Known rows, with every step that occurs:
sali-geva: [ 0.29 -0.48 -0.45 -0.20 -0.01 -0.09  0.72 -0.14 -0.29 -0.20  0.08  0.28
 -0.15  0.07  0.05  0.05 -0.01 -0.03 -0.26 -0.01 -0.05]
rifo-taleg: [-0.35 -0.03 -0.39 -0.18 -0.11 -0.15  0.11  0.13 -0.03 -0.22  0.08  0.27
 -0.17  0.06  0.00 -0.13 -0.07  0.02 -0.08  0.16  0.54]
musi-dazi-taleg-geva-gugeb: [-0.64  0.37 -0.25  0.13  0.02  0.39 -0.29 -0.09  0.26  0.11  0.00 -0.08
  0.35  0.01  0.09  0.04 -0.06  0.06  0.04  0.04  0.06]
taleg-napak-gugeb: [ 0.12 -0.17  0.32 -0.01  0.11 -0.40  0.19  0.23  0.31  0.16  0.13  0.14
 -0.02 -0.19 -0.01  0.01  0.05 -0.33 -0.25 -0.11 -0.11]
geva-musi-dazi-gugeb: [-0.07  0.14  0.00 -0.09  0.05  0.49 -0.14  0.04 -0.27 -0.12 -0.24  0.08
  0.09  0.05 -0.05  0.06 -0.02 -0.02  0.27  0.12 -0.19]
taleg-geva-gugeb: [ 0.11 -0.09  0.11  0.27  0.07 -0.40  0.03 -0.24 -0.32  0.30  0.13  0.21
 -0.04  0.01  0.11  0.02 -0.07 -0.03 -0.14  0.05 -0.10]
gugeb-geva-musi-dazi-taleg: [-0.15  0.19 -0.10 -0.12 -0.02  0.42 -0.14 -0.09  0.08 -0.12  0.00 -0.22
  0.01  0.02 -0.02  0.07  0.15 -0.12  0.22 -0.06 -0.10]
geva-musi: [ 0.14  0.00 -0.16 -0.13  0.04 -0.05  0.10  0.07 -0.30 -0.25 -0.18  0.36
 -0.24  0.04 -0.05  0.06  0.02 -0.05  0.15  0.05 -0.13]
rifo-taleg-geva-gugeb-dazi-musi: [ 0.12  0.15 -0.05  0.15 -0.10 -0.39 -0.20 -0.13  0.01  0.25 -0.10 -0.11
  0.08  0.05  0.05 -0.17 -0.09  0.21  0.22  0.15  0.50]
geva-musi-dazi: [-0.05  0.22 -0.27 -0.11  0.03  0.56 -0.09  0.07 -0.30 -0.28 -0.21  0.37
  0.09  0.04 -0.06  0.04  0.02 -0.04  0.27  0.07 -0.17]
sali-geva-gugeb-dazi-musi: [ 0.73 -0.26  0.13 -0.20  0.02 -0.04  0.45 -0.15 -0.17  0.20 -0.11  0.01
  0.10 -0.02 -0.01  0.01 -0.05  0.17  0.11 -0.05 -0.08]
napak-gugeb-geva-musi-dazi: [ 0.24 -0.04  0.74 -0.04  0.02  0.37 -0.09 -0.09 -0.26  0.11  0.13 -0.01
  0.07 -0.25 -0.05  0.08  0.26 -0.36  0.20 -0.10 -0.18]
dazi-gugeb: [ 0.05 -0.34  0.06 -0.15  0.05 -0.20  0.14  0.05 -0.25  0.03  0.04 -0.15
 -0.13  0.06  0.00  0.02 -0.14  0.02 -0.30  0.08 -0.13]
geva-gugeb-dazi-taleg: [-0.29  0.27  0.40 -0.09  0.04  0.05 -0.14  0.10  0.33  0.24  0.03  0.01
  0.17 -0.07  0.00 -0.06 -0.12  0.22  0.20 -0.09  0.03]
napak-gugeb-geva-musi: [ 0.37 -0.19  0.81 -0.05  0.03 -0.03  0.04 -0.09 -0.26  0.14  0.14  0.00
 -0.13 -0.27 -0.06  0.08  0.26 -0.38  0.07 -0.12 -0.16]
rifo-taleg-geva: [-0.32 -0.03 -0.47  0.16 -0.13 -0.41  0.00 -0.13 -0.09 -0.08  0.07  0.16
 -0.14  0.11  0.10 -0.12 -0.07  0.05 -0.10  0.17  0.55]
rifo-taleg-dazi-gugeb: [-0.56  0.04 -0.30  0.19 -0.12 -0.12 -0.19  0.21  0.03 -0.10 -0.03 -0.07
 -0.18  0.06  0.03 -0.16 -0.15  0.17 -0.03  0.20  0.49]
napak-taleg: [ 0.07 -0.10 -0.14 -0.16  0.01 -0.07  0.08  0.20  0.18 -0.32  0.05  0.50
 -0.20  0.13 -0.01  0.08  0.08  0.00 -0.30 -0.03 -0.06]
sali-geva-gugeb: [ 0.28 -0.41  0.11 -0.13  0.05 -0.08  0.64 -0.14 -0.26  0.15  0.11  0.29
 -0.08 -0.04  0.04  0.05 -0.01 -0.06 -0.07  0.00 -0.05]
dazi-taleg-napak-gugeb: [-0.52  0.07  0.11 -0.07  0.06 -0.46  0.06  0.25  0.87  0.14  0.04 -0.28
 -0.03 -0.17  0.02  0.02  0.02 -0.20 -0.22 -0.10  0.15]
musi-dazi-taleg-rifo: [-0.69  0.30 -0.66  0.58 -0.03  0.46 -0.19  0.18  0.25 -0.24 -0.02 -0.06
  0.28  0.02 -0.36 -0.12 -0.05  0.11 -0.06 -0.05  0.06]

Rows:
[ 0.64  0.09  0.34 -0.16  0.05 -0.02 -0.07  0.07 -0.14  0.27 -0.15 -0.01
  0.18 -0.05 -0.06 -0.04 -0.09  0.22  0.18 -0.01 -0.17]	geva-gugeb-dazi-musi
[ 0.81  0.04 -0.36 -0.25 -0.04 -0.05 -0.05  0.07 -0.13 -0.16 -0.26 -0.08
  0.15  0.08 -0.06 -0.03 -0.13  0.36 -0.02 -0.04 -0.18]	gugeb-dazi-musi
[ 0.39  0.08 -0.39  0.05 -0.02 -0.09 -0.20  0.31  0.21 -0.31 -0.25  0.13
 -0.20  0.11 -0.04  0.07  0.07  0.16 -0.22  0.03 -0.12]	napak-taleg-dazi-musi
[-0.34  0.32 -0.35  0.10 -0.07 -0.17 -0.17 -0.08  0.41 -0.06 -0.03 -0.18
  0.15  0.11  0.09 -0.06 -0.17  0.37 -0.03 -0.12  0.08]	gugeb-dazi-taleg-geva
[-0.06 -0.10  0.00 -0.12  0.02  0.62 -0.11 -0.08 -0.24 -0.01  0.15 -0.24
  0.24  0.07  0.02  0.04  0.00 -0.03 -0.09  0.04 -0.23]	musi-dazi-gugeb-geva
[ 0.18  0.07 -0.05 -0.11  0.00  0.47 -0.06 -0.13 -0.27 -0.17  0.05  0.05
 -0.01  0.03 -0.04  0.05  0.16 -0.14  0.19 -0.04 -0.23]	gugeb-geva-musi-dazi
[ 0.01  0.11 -0.18  0.29  0.04  0.04 -0.18 -0.26 -0.33  0.04 -0.18  0.00
  0.08  0.12  0.08  0.06 -0.05  0.02  0.13  0.12 -0.15]	taleg-geva-musi-dazi-gugeb
[ 0.32 -0.31  0.70 -0.09  0.02 -0.07  0.11 -0.08 -0.25  0.15  0.32 -0.02
 -0.07 -0.25 -0.01  0.06  0.21 -0.35 -0.19 -0.13 -0.14]	napak-gugeb-geva
[ 0.01  0.16 -0.16  0.20  0.00  0.10 -0.22 -0.04  0.13 -0.20 -0.13  0.40
 -0.02  0.17  0.06  0.12  0.12  0.02  0.06  0.01 -0.07]	napak-taleg-geva-musi-dazi
[ 0.26 -0.30  0.35 -0.10  0.03 -0.12  0.05 -0.11 -0.26  0.10  0.03 -0.40
 -0.23  0.04 -0.02  0.06  0.02 -0.09  0.02  0.03 -0.20]	dazi-gugeb-geva-musi
[-0.52  0.25  0.02 -0.04  0.03  0.39 -0.20  0.11  0.69  0.08  0.11 -0.31
  0.33 -0.12  0.00  0.04  0.09 -0.18 -0.04 -0.11  0.03]	musi-dazi-taleg-napak-gugeb-geva
[ 0.16  0.11  0.18  0.30  0.04 -0.28 -0.09 -0.25 -0.21  0.30  0.09  0.14
  0.13  0.05  0.09 -0.03 -0.12  0.18  0.04 -0.04 -0.12]	taleg-geva-gugeb-dazi
[-0.46 -0.01 -0.18  0.17 -0.13 -0.07 -0.20  0.11  0.04 -0.05  0.09 -0.26
 -0.21  0.05  0.04 -0.16 -0.08  0.11  0.00  0.15  0.47]	rifo-taleg-dazi-gugeb-geva
[-0.29  0.13  0.30  0.03 -0.07  0.04 -0.13  0.13  0.45  0.11  0.07 -0.07
  0.07 -0.14 -0.03 -0.11  0.15 -0.29  0.30  0.03  0.48]	rifo-taleg-napak-gugeb-geva-musi-dazi
[-0.17  0.18  0.52  0.11 -0.01 -0.15 -0.20 -0.06  0.28  0.19  0.06 -0.19
  0.21 -0.21  0.04 -0.02  0.01  0.06 -0.01 -0.17  0.07]	napak-gugeb-dazi-taleg-geva
[ 0.33 -0.34 -0.27 -0.17 -0.01 -0.07  0.64 -0.14 -0.31 -0.22 -0.14  0.30
 -0.23  0.06  0.01  0.07  0.05 -0.08  0.07  0.02 -0.06]	sali-geva-musi
[-0.36  0.32 -0.30 -0.10 -0.02 -0.18 -0.05  0.21  0.80 -0.08 -0.04 -0.19
  0.16  0.07  0.02 -0.09 -0.15  0.26 -0.01 -0.17  0.05]	gugeb-dazi-taleg-napak
[ 0.20 -0.43  0.24 -0.15  0.04 -0.16  0.13 -0.11 -0.24  0.11  0.19 -0.41
 -0.18  0.04  0.01  0.04 -0.02 -0.06 -0.27  0.00 -0.19]	dazi-gugeb-geva
[-0.02 -0.02 -0.01  0.24  0.02  0.00 -0.21  0.06 -0.19 -0.02 -0.05 -0.29
 -0.24  0.05  0.01  0.02 -0.03  0.06  0.02  0.03 -0.22]	taleg-dazi-gugeb-geva-musi
